Known rows, with every step that occurs:
K A W B N: [ -8   5  21  18  19  -2 -20 -13 -33 -13 -17  -2 -18  -5 -24  14   1  13
   0 -44  -7  25   8 -45  -5   8   4 -22 -49  26  -4 -12  19   5 -39  15
  -5 -21  20   5  -5   7 -11  35  17  -5 -20 -26  51  12  -4  14  13]
K M: [-20  13   7  -1 -12 -12 -20 -19 -40  14 -13 -22 -38  -1  -1 -24   7   0
 -34 -15 -13   0   3  -8 -59 -12  -7 -33   3 -18  -1  15   6   2 -34   5
  23  -2  38  27   5  20  -6  20  18  -3 -33  21  42 -16  -1  10 -46]
W B N: [-18 -12  16 -34  26 -14 -23   9 -25 -37 -19   9 -13  35  -5  -8  32  31
 -23 -56 -22  -9   9 -16   6  -7 -15 -15 -48   7   2  -3 -29   0 -27  20
  -7 -22   4  22 -29 -16   1  10   5   9  12  -6  18  19   9  23 -24]
N A W: [-16 -40  12  14 -20   5 -14 -26 -19 -17  13 -20   3 -25  12 -20 -38 -12
  22  26   9   8 -13 -28  -9 -12 -19  -7 -19   1 -22 -26  19  37 -18 -32
   0  24   7   0  13   7   9  -8  -4 -24  12 -13  45 -22 -12  -8   6]
N A: [ -4 -16   9  -1 -24   1  -6 -10  -9   1  19  -7  -1 -22  17 -23 -25  -4
  21   9  -3 -12 -12 -24 -26  -9 -27 -13   5   1 -18 -11 -13  30 -18 -20
   4  15 -12  16 -13   1  17 -13  -9 -12  27 -22  40 -23   5 -16  -9]
K M N B: [-39  18   9  -1 -16 -12 -22  -7  -5  -3 -26 -24 -43  13  -5  -5  34 -12
 -35   4  14  -5 -13  -6 -50 -17  10 -28   2 -17  -7  37   9 -14  -3 -10
   8 -14  42  32  17  30 -31  -1   2 -19 -38  27  14 -33 -28   9 -28]
W B N A Q: [ -9 -36  14 -18   4  -8  -4   0  -7 -31  -1  12 -11  23  11 -11  -2  34
   9 -38  -8 -13 -12 -19   8  -2 -17  -4 -25  -2  -5   2 -15   6 -12  10
  -2  -1  -7  17 -20 -17  28  -4  -1 -16  29 -36   3 -15  -5   2  -5]
D B N A: [ -5  -5   7 -24 -26   5  37 -10  -4  -2  -5  32 -16   8  18  -1 -18  20
 -13   4  13 -43  18   8 -13  15  -8  -8 -45  -2   3  13 -23   4 -10 -34
  -8   6  10  41   0 -30  -4 -28 -49   8   9  -7   4   2 -21  14 -44]
N A W B: [-27 -51  15   7  -9  -1 -21  -7 -20 -30   7 -22  13 -11  13 -28 -24   2
  39  -2  -5  10 -12 -41   3 -17 -20  -3 -36   3 -21 -32  18  25 -17 -22
  -9  18   1   6   9   9  14  -5   4 -13  15 -16  44 -13   2   1  17]
M K A Q: [-21 -10  12  15 -31 -29  33 -21 -17  36  12  -3 -31 -64 -19 -18  16  19
  -3   3 -25   1   7   1 -60   6 -16  18  23  -7   2   9 -23  31 -31  44
  51   0 -13 -24  11   9  21  36  17  10  13 -53  10 -26  -1  -8   3]
D B: [-20  -2  -5 -23 -26  -8  26  -1  -5  12 -10  17 -10 -13  14 -16  -1  11
 -10   3   2 -30  44  10 -26   4   1   1 -46 -13  -3  -4 -35  13 -25 -27
 -13  -3   5  24   9  -9   3   7 -40  36  -2  23  28  29  24  43 -42]
K A Q B W: [ 27   4   0  10 -18 -10  28  -8   2  17  15  20 -61 -31   6  21  -7  18
  -4 -29 -12  -4  33 -35 -19   2  14  -2  -8  -1 -10  -2  10  20 -39  20
   3 -34  15  15   8  22  30  50 -11 -16  -3 -29  34  -4  25 -14   0]
M N A W B: [-20 -31  21  -1  -3 -11 -33   2  22 -45  -1 -18  -6  18   2   9   0  -6
   8   4   5  12 -21 -35  30 -24  -5 -13  -4   6 -29 -10   4  21  -7 -29
 -19   7  13  13  25  15 -14 -11  -6 -16  12  -9  22 -21 -22 -24  15]
K M N A Q B D: [-14 -10   7  -8 -19 -13 -17 -15  35   5   2 -19 -74  16  10   0   7   3
 -51   4  -7 -16 -22 -18 -28 -19  30 -31  46 -11  -3  40  28  -1  -2 -15
   1  -2  45  53  46  21   2  -1 -12 -35 -11 -10  -4 -62 -40 -43 -28]
N B: [-46  -8  -4  -7 -15  -1 -14  -6 -24  -2 -13 -17  -2 -29   8 -28  25  -3
  15  15  12 -13   9  -3 -56  -4  -5   4 -48 -10 -15   1 -25  16  -5 -16
  -6  -8  -3   1 -20   1  -6   1 -13  -5   7  17  20   7  21  49  -9]
K M N A: [-15  14  19   3 -20  -9 -22 -11   3  -1  -7 -22 -47  21  -2   0   2  -9
 -31  -3   5   2 -24 -20 -31 -20  -1 -40  31  -6 -13  32  14  -5 -10 -17
  18   0  38  40  22  25 -19  -8   6 -19 -24   0  30 -55 -39 -32 -27]
A W: [-24 -33  13  13  -3  -9 -28 -30 -33 -19 -14 -23  -4 -20  -8 -12  -9  -6
 -12  19  -2  20  13  -8  -3 -10  -6  -5 -41  -7 -14 -29   3  36 -37 -19
  -3   6  24 -24  26  13  -5  28   8  -2  -8  23  46  17   1  21  -9]
A Q: [ -2 -29   7  11 -17 -19   6 -24   5   9   6  -6 -30 -31   6 -15 -13  18
  -3  10  -3   3   8  11 -29   0  -7  12  12 -29 -15  -3 -25  38 -31   2
  15   9   6 -26   8  -8  43  29   0  -6  23  -3  18 -11  17  14 -18]
N A Q: [  1 -42  11  13 -31  -6  15 -19  14   9  25  -9 -12 -37  24 -17 -43   8
  27  23   6  -3 -21 -10 -24  -4 -18   7  24 -16 -20  -4  -2  38 -12 -18
  15  24 -10  -3  -1  -4  46  -8 -10 -26  36 -31  22 -39   0 -18  -1]
Q B: [-16 -10   9 -45   8 -16 -25  16  -1   4   3   9 -43  -7  -3  -2  17   8
 -41 -28 -29 -26  47 -17   0 -21   5  -9 -31 -13   2 -18  -8  33 -51  -8
 -15 -23   5  34   1  14  14  16 -30  20  22  12  32  22  21  12 -42]
K M N: [-17  18  20  -2  -9 -17 -33 -15  -7  -2 -19 -24 -50  25 -13   8  24  -9
 -54 -10  -4   8  -7 -11 -36 -20   5 -39  24  -9  -7  29   1  -5 -25  -5
  12 -10  47  32  23  30 -25  12  10  -7 -36  23  31 -29 -27 -11 -39]
C A W B N: [  2 -25  20   0  32 -26 -34 -32  -4 -34 -11 -14  -2   5  -5  -5 -28  13
  11 -12  -5  46   3 -21  -2 -32 -20  -5 -39  -1 -24 -40  -3   6 -30   0
 -16  -6  25  -4   3  11   7  18  -2  16 -10  13  23   4   2  -3   7]
C A W B: [-10 -32  14   7  22 -30 -35 -25   1 -27  -4 -27   8 -15  -6 -19 -27   5
  27  -4  -7  47   8 -29  -8 -38 -18  -2 -30  -6 -35 -51  -1  14 -33  -2
 -16  -3  15 -13   0  22  13  26  -3  23 -14  18  35  10  25   3  17]
C A W B D: [-16 -40   2   6  28 -25 -35 -33  12 -30  -6 -36  -1 -10   4 -23 -20   9
  10  -1 -20  39   0 -32 -15 -35  -2  -7 -22   8 -33 -45  -2  14 -22   4
 -27  -1  24  -1  16   8   9  35   2  15  -9  16  19   7  24  -6  14]

Rows:
[ 15 -44  -6 -11 -39  -1  24  -5  14  -6  31  16 -35 -21  42  -8 -31  10
  17   9  -2 -25   7 -18  -1 -14  -6  15   4 -20 -18 -14   7  30 -15 -19
   0   3   1  22  17  14  47   8 -30 -32  30 -27  13 -31  10 -31  -5]	N A Q B W
[-32 -10  19   3 -14 -13 -30  -7  -4 -24 -13 -31 -31  29   2  -6   7 -10
 -18  -8   1  11 -23 -36 -11 -26   1 -35   5 -10 -13  15  32  -9 -11 -15
   7   1  44  35  33  36 -18  -2  15 -25 -35   5  26 -43 -36 -21  -8]	K M N A W B
[-53 -23 -14  -8 -11   7 -16 -19  -3  -9 -15 -30 -14 -28  19 -36  35   4
  -9  21  -8 -25  -3  -4 -68   2  18  -7 -39  10 -14  11 -24   7  13  -6
 -26  -6   7  15  -3 -20 -15  14  -7 -15  11  14  -7  -2  22  37  -9]	N B D
[-38  -7  18  14 -22 -20  10 -25 -42  16   1 -13 -18 -60 -24 -16  16   5
  -8   2 -23  12  14 -10 -46  -1 -17   4 -14   4  -1 -11  -3  31 -36  32
  37  -1   1 -20  20  22  -9  34  20  13  -6 -34  29 -10 -10   3   9]	M K A W
[-37 -30  -7 -27  18 -14 -32   6  -2 -27 -10 -26 -13  12  13 -30  38  26
 -19 -43 -44 -11   3 -30 -18 -12  10 -19 -25  21 -10  -5 -32   6 -13  28
 -32 -12   1  28  -6 -21   7  37  15  14  18  -2  12  20  45  15 -12]	W B D
[ -9 -20  22   6 -13 -11 -28 -14  21 -34   5 -19 -14   8  -2  18  -7 -12
  -4  29  12  20 -25 -24  15 -24  -8 -12  11   4 -32  -7   1  27 -10 -44
 -10   8  21   9  29  17 -18 -12 -11 -22   9  -9  27 -28 -37 -26   6]	M N A W
[-28 -37  19  -5  20 -10 -32 -17 -38 -50 -24  -7  -4  20 -11  -6  11  19
 -14 -24  -9  14  10 -15  22  -7  -9  -7 -70  -1  -7 -25   5  12 -30   0
 -14  -9  26  -1  11   3  -5  26  15  -4  -8   8  26  22  -6  28  -4]	A W B N
[  9 -28  14 -25   3 -15   8  -6  15   6   0  29 -64  -2   2   9  -6  31
 -45 -10  -9 -22  26  18   7   1   7   8 -10 -28   8   6  -3  28 -38   1
   1 -13  16   6  11  -3  42  17 -30  -8  30 -12  -7  -9  -8   3 -39]	A Q B N
[  0 -44  10  -8 -26  -9  11  -4  25  15  30   9 -34 -30  23 -16 -34  14
  10  14  -4 -22   0 -14  -9 -12  -2   7  11 -23 -11  -7  10  36 -22 -23
   6  13  -5  13   9   7  53 -10 -27 -20  43 -31  14 -34   1 -22 -14]	N A Q B
[-52 -25   6   6 -10 -18   4 -18 -31   0  -1 -21 -19 -46 -15 -28  38  17
 -13 -13 -43   5   7 -26 -42  -2   3   0 -20  21  -1  -8  -1  21 -25  45
  21  -2  -2  -6  25  10 -13  46  26  12  -1 -42  11  -5   5  -3  17]	M K A W B D
[-14 -22  17 -27  11  -2 -17   9 -18 -34  -4   8  -6  32   1 -12   9  31
   0 -46 -12 -15 -10 -26  11  -6 -20 -13 -39  11  -6  -4 -20   1 -18   9
  -7  -5  -6  31 -29 -17   9  -8   2  -6  22 -29  16  -1  -6   2 -11]	W B N A
[-10  -5  18  -7 -23 -14 -11  -6  27   7   3  -9 -65  13   3   6  -3  -1
 -40  -1   0  -9 -14 -15 -21 -24  15 -26  33 -28  -5  30  26   0 -16 -20
  14   0  37  43  38  32   2  -9 -12 -29 -16  -5  14 -58 -39 -34 -31]	K M N A Q B
[-10   7   4 -30 -13  -4  26 -12 -11  -5 -19  31 -21  16   8   3   1  25
 -32  -6   9 -40  36  20 -15  15  -3  -8 -58  -6   8  12 -36   5 -24 -24
 -12  -8  19  35   4 -27 -10  -5 -43  25  -2  13   9  26 -10  36 -55]	D B N
[-11 -17   8 -14 -22  11  31 -17 -15 -15 -12  24 -10   6  17  -2 -28  17
 -10  15  22 -34  19   7  -3  15  -6  -8 -60  -6   2   4  -3   6 -14 -44
 -13  11  19  28  19 -24  -5 -22 -44   1  -2  -2   9   1 -31  19 -34]	D B N A W
[  5 -10  16 -49  12   0 -12   6  -3  -4   8  32 -49  15   3   8   0  16
 -42 -23 -11 -36  18 -15  14 -11  -4 -16 -29  -3  10   2   6  17 -37 -19
  -9 -14   7  53  -6  -3  10 -17 -41 -10  28 -23  11  -7 -25 -18 -44]	Q B N A
[  0 -18   6 -15 -33   2  49 -13  11   1  -4  32 -25   1  19  -2 -28  27
  -7  13  20 -43  15  20 -16  22  -5   1 -32 -16   0  16 -20  12 -10 -36
  -4   9  12  29  12 -33  20 -25 -51   1  15 -15  -9 -10 -27  17 -38]	D B N A Q
[  4 -23  26  -1   3   8 -10 -36 -25 -28  -3   9 -19  10   4   6 -26   9
 -16  12  12   0 -19  -4   5   4 -22 -17 -27   7  -7  -4   9  17 -20 -23
   2   8  21  11   1 -14  -3 -16  -5 -33  12 -22  18 -20 -45 -13 -17]	B N A W
